Each row comes from the steps of one walk. Every step used is in the known rows, and no mark comes twice. Write the walk behind each row, first mark first.
Known rows
G, W, S: [ 17  -5  25 -31  -2 -18 -34 -42  24  11  -9  22  55  27   6 -22 -23  22
  18 -30 -29  33 -24]
W, S, A, X: [ 45 -14  54  -1  -2  -4 -17 -50  27  -5  13  25  35  28   1 -36 -37  25
  -9 -30 -45  21 -28]
B, X: [ 10   3  45  -7   1 -10 -19 -31  13 -13  22  25  41  20  17 -30 -55  20
  23  10 -21   9 -31]
X, A: [ 25  15  14  -8   0 -14 -20 -36  18  -3  20  19  31  30   0 -27 -22  48
  28 -26  -2  12 -32]
X, B, M: [ 20   4  11  -3   9 -17  -9 -43  23 -12  21  22  32  25  -1 -31 -31  18
  22 -23 -18  30 -31]
M, B: [ 12  12  16 -17  -2  -6  -1 -39  17 -13  14  32  25  40  -5 -28 -17  14
  15  10  -7  10 -36]
X, A, M, B: [ 24  12  18   0   0 -23   1 -29  24 -26  32  38  23  22 -20 -34 -24  30
  14 -13  -6  26 -35]
B, M, A, X: [ 20   6  58 -15   1 -19 -12 -40  19 -21  23  31  55   3 -16 -43 -66  -3
   9   6 -20  21 -26]
R, X, B, M, A: [ 25   0   8 -18   9 -16 -35 -42  29 -16  -8  27  42  20  -4 -47 -53  38
  26 -19 -14  32 -28]
W, S, A, M, B: [ 34 -24  25  13  -3 -10  -4 -33  28 -19  12  37  14  21 -15 -35 -24  16
 -14 -11 -35  33 -34]
M, A, S, W, G, J: [ 36  -9  42 -28   5 -11 -10 -34  12  -4 -27  44  68  59 -20 -28  -6  54
  28 -35 -17  18 -32]
W, S, A, X, B: [ 45  -5  37  -7   4  -7 -16 -50  36  -7  12  31  27  39  -3 -38 -31  49
  -6 -66 -47  27 -19]
B, M, A: [  9  -3  24 -13   1 -17 -19 -29  15 -12   9  26  45   3 -11 -35 -53   6
  18  13  -7  19 -30]
B, X, A, S, W, G: [ 27  -7  54   4  11 -22   9 -40  22  -7  41  47  54  58   0 -17 -20  73
  30 -15 -29  23 -37]
M, B, X: [  1   7  45  -6   0  -7  -1 -30  16 -22  30  36  32  34   4 -28 -47  24
  25  27 -19  14 -35]
A, S: [ 33  15  32 -18   0 -14  -5 -40  15   6  18  27  53  49 -10 -32 -25  23
  22   9 -11   1 -36]
A, X: [ 31  16  50 -18   0 -12 -12 -49  18 -11  20  25  46  26   3 -38 -38   4
   4 -16 -21   6 -26]
G, W, S, A, M, B: [ 27 -24  25   3  -1 -18 -13 -34  29 -14   3  29  27  31  -9 -31 -18  14
  -6 -40 -44  46 -32]
W, G: [ 11  -5  21 -20   3 -12  -9 -32  14  -4  -1  40  38  28   9 -22  -2   5
  17  -5 -12  11 -24]
B, M: [ 20  -5  27   2   3 -15  -8 -39  14 -11  21  15  39  15   4 -29 -38  -6
  19  11 -14  23 -41]
A, X, B, M: [ 31  13  42  -7   9 -19  -1 -52  27 -21  35  26  43  28  -4 -39 -46   9
  13 -33 -30  33 -27]
X, A, S, W, G: [ 39  -1  29  -4   9 -20   9 -46  21   2  25  41  48  61  -9 -17  10  66
  20 -31 -17  19 -37]
S, W, G: [ 23 -13  15  -8   8 -10  -5 -49  16  -8   4  33  35  34  17 -18   9  20
  -1 -30 -22  16 -31]
W, S, A: [ 33 -23  20   1  -3   0 -24 -39  23   2  -1  19  25  28   6 -28 -23  31
   0 -22 -32  19 -31]

Which walk is each row?
[ 10   1  50   3   0 -16   2 -25  18 -35  35  43  34  12  -3 -38 -58   3
  10  19 -26  24 -33] : A, M, B, X
[ 22   3  45   9   3 -26 -16 -24  20 -27  39  32  39   3   3 -37 -63  36
  21 -15 -20  25 -28] : B, X, A, M
[ 35   5  18 -10  13 -22   3 -49  25 -10  25  34  56  47 -25 -35 -33  56
  10 -29 -23  26 -33] : X, B, M, A, S, W
[ 35  -5  31 -12   8 -15  11 -51  16   1  14  41  52  58  -2 -20  10  32
   5 -11 -23  12 -35] : A, S, W, G
[ 34  10  19   0   2 -24 -17 -33  21 -17  24  27  34   5  -6 -37 -31  28
  12 -31  -9  22 -29] : X, A, M
[ 47 -13  42 -14   7  -9   1 -44  11  -2 -13  33  60  71  -6 -22   9  43
  29 -39 -24  23 -42] : A, S, W, G, J
[ 24  17  30 -35  -3 -15 -13 -28  15   3   6  37  61  35 -26 -39 -38  35
  20  12  -2  -4 -26] : M, A, S
[ 50  -6  39  -8   9 -15  -1 -40  16   0  -4  34  54  78 -12 -19  10  76
  42 -58 -17  30 -43] : X, A, S, W, G, J
[ 21  19  48 -34  -3 -14 -21 -39  18 -13   9  36  53  10 -11 -45 -51  16
   2 -12 -13   3 -17] : M, A, X
[  4  12  41   0   2 -11  -3 -25  21 -20  43  36  27  38  -3 -25 -47  57
  39   6 -13  20 -37] : M, B, X, A
[ 24  -5  31 -26   5 -17   1 -39  16  -2   1  53  60  44 -16 -26  -5  43
   4  -8 -16   7 -27] : M, A, S, W, G
[ 22  13  26 -24   6 -25  -1 -32  25  -6  20  41  56  37 -35 -40 -44  41
  29  -4 -13  21 -27] : X, B, M, A, S
[ 34 -18  23  -8   8  -4 -14 -43  10 -10 -24  26  44  49  12 -20   7  31
  22 -55 -22  27 -37] : S, W, G, J
[ 32  -4  34  -3   6 -21   1 -48  17  -9  26  26  62  35 -21 -33 -41  32
   6   6 -19  19 -41] : B, M, A, S, W
[ 22 -30  53  20  -1 -10  -4 -25  27 -28  26  43  21  16  -6 -37 -56  24
  -5   5 -49  37 -34] : W, S, A, M, B, X
[ 21  28  34 -39   2 -15 -19 -41  27 -18   9  44  46  21 -16 -45 -44  42
   9 -47 -17  10  -8] : M, A, X, B
[ 14   9  41  -1   3 -14 -20 -27  17 -12  36  25  38  26  10 -27 -53  55
  38 -10 -15  15 -31] : B, X, A
[ 52  16  29 -12   3 -17 -21 -49  25   6  11  21  51  62  -7 -39 -31  67
  39  -6  -8  12 -42] : R, X, A, S
[ 28 -21  20  -5  -1 -10 -32 -41  23   8  -9   9  35  40  13 -23 -17  29
   8 -50 -41  31 -29] : G, W, S, A
